Each row comes from the steps of one walk. Every step used is in the known rows, and no mark comes twice. Write the walk behind each row, first mark first.
Known rows
loken, tusezal: 397  -352  162  -225  313  203  -71  102  -347  249  246  124  208  163  200  96  9  49  176  -137  -78
goboteg, loken: -90  362  -207  -251  -483  -117  -280  8  -23  -357  -34  59  -129  -199  160  -191  -13  -181  -147  -290  251
tusezal, kelak, rabul, dadume: -651  381  138  286  -369  -41  132  -160  -61  -154  -397  208  45  -168  -34  129  -12  248  301  -44  -44
tusezal, kelak: 88  416  15  126  -80  -263  -33  -92  -383  245  -120  -101  65  47  155  -79  -273  132  -137  30  261
dadume, rabul: -458  202  322  63  102  197  136  -139  -25  -4  8  243  -252  17  -143  -220  -273  106  105  -113  -135
dadume, goboteg, loken, tusezal, lefad: 347  139  35  -360  5  69  -394  -107  -618  426  41  79  -62  -206  208  -101  221  -267  207  -512  -17
kelak, rabul, dadume, goboteg, merev: -342  -58  -11  9  -481  -358  140  -229  450  -32  -345  -109  -145  -100  116  0  307  114  154  -204  -30
goboteg, merev: -43  -33  -179  -199  -389  -580  -144  -41  314  43  -110  -305  81  117  66  -207  181  54  -114  -95  4
merev, goboteg, dadume, rabul, kelak, tusezal, lefad, dudadu: 42  497  -198  429  151  -493  -299  -285  -472  216  -133  -102  -253  -142  342  -169  522  106  498  -275  155
tusezal, loken: -49  177  -194  62  -110  -148  -68  82  -332  33  -255  296  -100  -52  293  -120  -118  196  -242  -115  132
merev, goboteg, loken, tusezal, lefad, dudadu: 368  175  -120  89  15  -181  -498  -163  -558  268  23  -37  -119  -91  535  -151  508  -320  235  -493  215
loken, tusezal, lefad, dudadu: 282  53  -41  189  241  -132  -532  -126  -470  454  14  36  -18  -13  324  -72  705  -397  286  -370  60
merev, goboteg, loken: 151  360  -220  -283  -607  -138  -20  -68  -188  -481  16  -130  -237  -225  475  -218  -401  102  -166  -343  387
dudadu, lefad: 27  -56  -264  -419  236  128  -102  -90  -374  14  221  49  -71  335  117  57  -108  -306  332  236  0
rabul, kelak: -81  45  -213  70  -58  68  -121  -90  -49  156  104  -66  106  158  74  384  35  526  223  149  421
lefad, dudadu: 24  39  -98  394  94  -159  -281  -87  -19  53  -47  27  -94  23  267  -24  569  -286  125  -139  174
rabul, kelak, tusezal, lefad, dudadu: 84  329  -149  394  156  -449  -430  -119  -413  379  -167  -69  -175  -100  322  20  740  -26  395  -127  199
merev, goboteg, loken, tusezal, kelak, rabul: -103  448  248  -72  -147  -582  64  -195  -720  -112  36  -173  -79  -165  522  302  -158  501  180  -92  132
kelak, tusezal, loken, goboteg, dadume, rabul: -400  469  -55  144  107  -103  238  -200  -178  -163  -162  267  -185  -128  -230  -348  -190  186  421  -234  -274
goboteg, dadume, rabul: -461  410  15  128  151  -5  53  -307  26  -210  9  202  -132  -57  -319  -430  -152  6  265  -301  -261
kelak, rabul, dadume, goboteg: -425  -30  248  296  -141  324  397  -267  193  -113  -332  279  -321  -314  64  298  181  80  386  -151  -56

Which walk is each row?
-298  407  6  103  69  -22  231  -361  -87  -295  45  72  -211  -76  -97  -448  -422  202  253  -333  -169
merev, goboteg, dadume, rabul
-25  541  -133  13  95  -363  -119  -152  -560  394  -174  -95  -104  -211  -99  -31  195  333  607  -100  -91
loken, goboteg, dadume, rabul, kelak, tusezal, lefad
-147  118  -260  -148  -465  -546  93  12  23  167  -290  -151  -14  93  155  -47  33  460  181  -30  105
dadume, rabul, kelak, tusezal, loken, goboteg, merev
-259  -8  307  265  -54  301  357  -266  -56  58  -295  283  -228  -244  190  311  93  143  397  -193  3
loken, tusezal, kelak, rabul, dadume, goboteg
332  -100  16  -402  -20  120  -265  102  -370  -6  222  174  117  20  316  -46  -1  -82  72  -347  95
goboteg, loken, tusezal
-398  189  6  122  13  204  -23  -185  -61  152  103  95  -65  169  -27  229  -157  604  297  75  327
dadume, rabul, kelak
-202  388  -121  219  20  -390  73  120  -503  95  -339  320  -261  -55  384  2  -147  804  68  99  231
dadume, rabul, kelak, tusezal, loken
-204  396  316  -5  -54  -488  43  -214  -604  -25  -23  -42  -128  -215  408  382  61  345  234  -109  86
dadume, goboteg, loken, tusezal, kelak, rabul
-416  410  -89  97  43  71  161  -257  -111  -156  -95  282  -118  -85  -279  -353  -212  31  344  -322  -244
tusezal, loken, goboteg, dadume, rabul
322  346  27  -153  -94  -180  -219  -22  -642  237  33  17  150  63  379  -107  -267  75  -88  -209  324
goboteg, loken, tusezal, kelak
62  358  -548  91  -24  -351  108  -117  -199  -220  -209  40  124  -188  -139  -182  105  43  419  -216  -181
kelak, tusezal, loken, goboteg, dadume
-362  291  -229  122  -2  150  6  -293  -45  39  91  50  49  112  -192  161  -86  502  521  -48  222
loken, goboteg, dadume, rabul, kelak
-10  297  -125  158  16  -497  85  211  -475  19  -387  269  -226  -142  391  -112  -73  513  -82  64  71
kelak, tusezal, loken
-385  496  251  138  -78  -633  71  -203  -461  -53  -98  -158  -82  -161  209  339  29  402  156  99  21
tusezal, kelak, rabul
-50  320  -228  198  -11  -463  30  169  -496  101  -341  237  -174  -67  431  81  -53  771  30  135  279
rabul, kelak, tusezal, loken
226  291  -457  61  -53  -312  137  -324  -92  -414  49  -242  63  -132  70  -325  -215  137  212  -320  -46
merev, goboteg, dadume
-175  -32  54  -26  -405  -377  100  -222  192  138  -305  -102  -54  -33  235  4  219  175  164  -236  30
loken, tusezal, kelak, rabul, dadume, goboteg, merev
-385  352  -301  148  -42  102  -11  -261  -163  50  10  158  10  95  -88  119  -130  573  435  -83  269
tusezal, loken, goboteg, dadume, rabul, kelak
-32  457  -212  412  162  -393  -333  -239  -414  304  -170  -29  -167  -137  148  -78  692  -65  617  -244  73
loken, goboteg, dadume, rabul, kelak, tusezal, lefad, dudadu
-65  183  -131  55  -124  7  328  108  -402  151  -266  193  -119  -62  135  215  -178  487  379  86  94
dadume, rabul, kelak, tusezal, loken, goboteg
-358  479  -29  -5  -605  21  -10  -209  -22  -350  -308  222  -327  -401  262  -4  19  -76  72  -389  304
tusezal, kelak, rabul, dadume, goboteg, loken
22  -30  -326  -245  -542  -468  13  31  114  120  -264  -199  96  79  132  -105  91  90  -9  -129  36
tusezal, loken, goboteg, merev
212  306  66  -41  -172  48  -92  -92  -517  226  -113  163  73  -15  363  -80  -254  47  20  -289  330
rabul, dadume, goboteg, loken, tusezal, kelak
52  301  -581  48  -86  -188  31  -174  -130  -218  -145  52  188  -144  -184  -184  79  -105  343  -303  -149
tusezal, loken, goboteg, dadume
-233  268  -116  -62  -569  263  -33  -130  175  -357  -262  283  -306  -349  172  -112  34  -229  33  -422  272
rabul, dadume, goboteg, loken
39  31  -296  -195  -485  -640  93  93  49  117  -323  -212  30  37  181  -102  119  244  75  -46  2
kelak, tusezal, loken, goboteg, merev
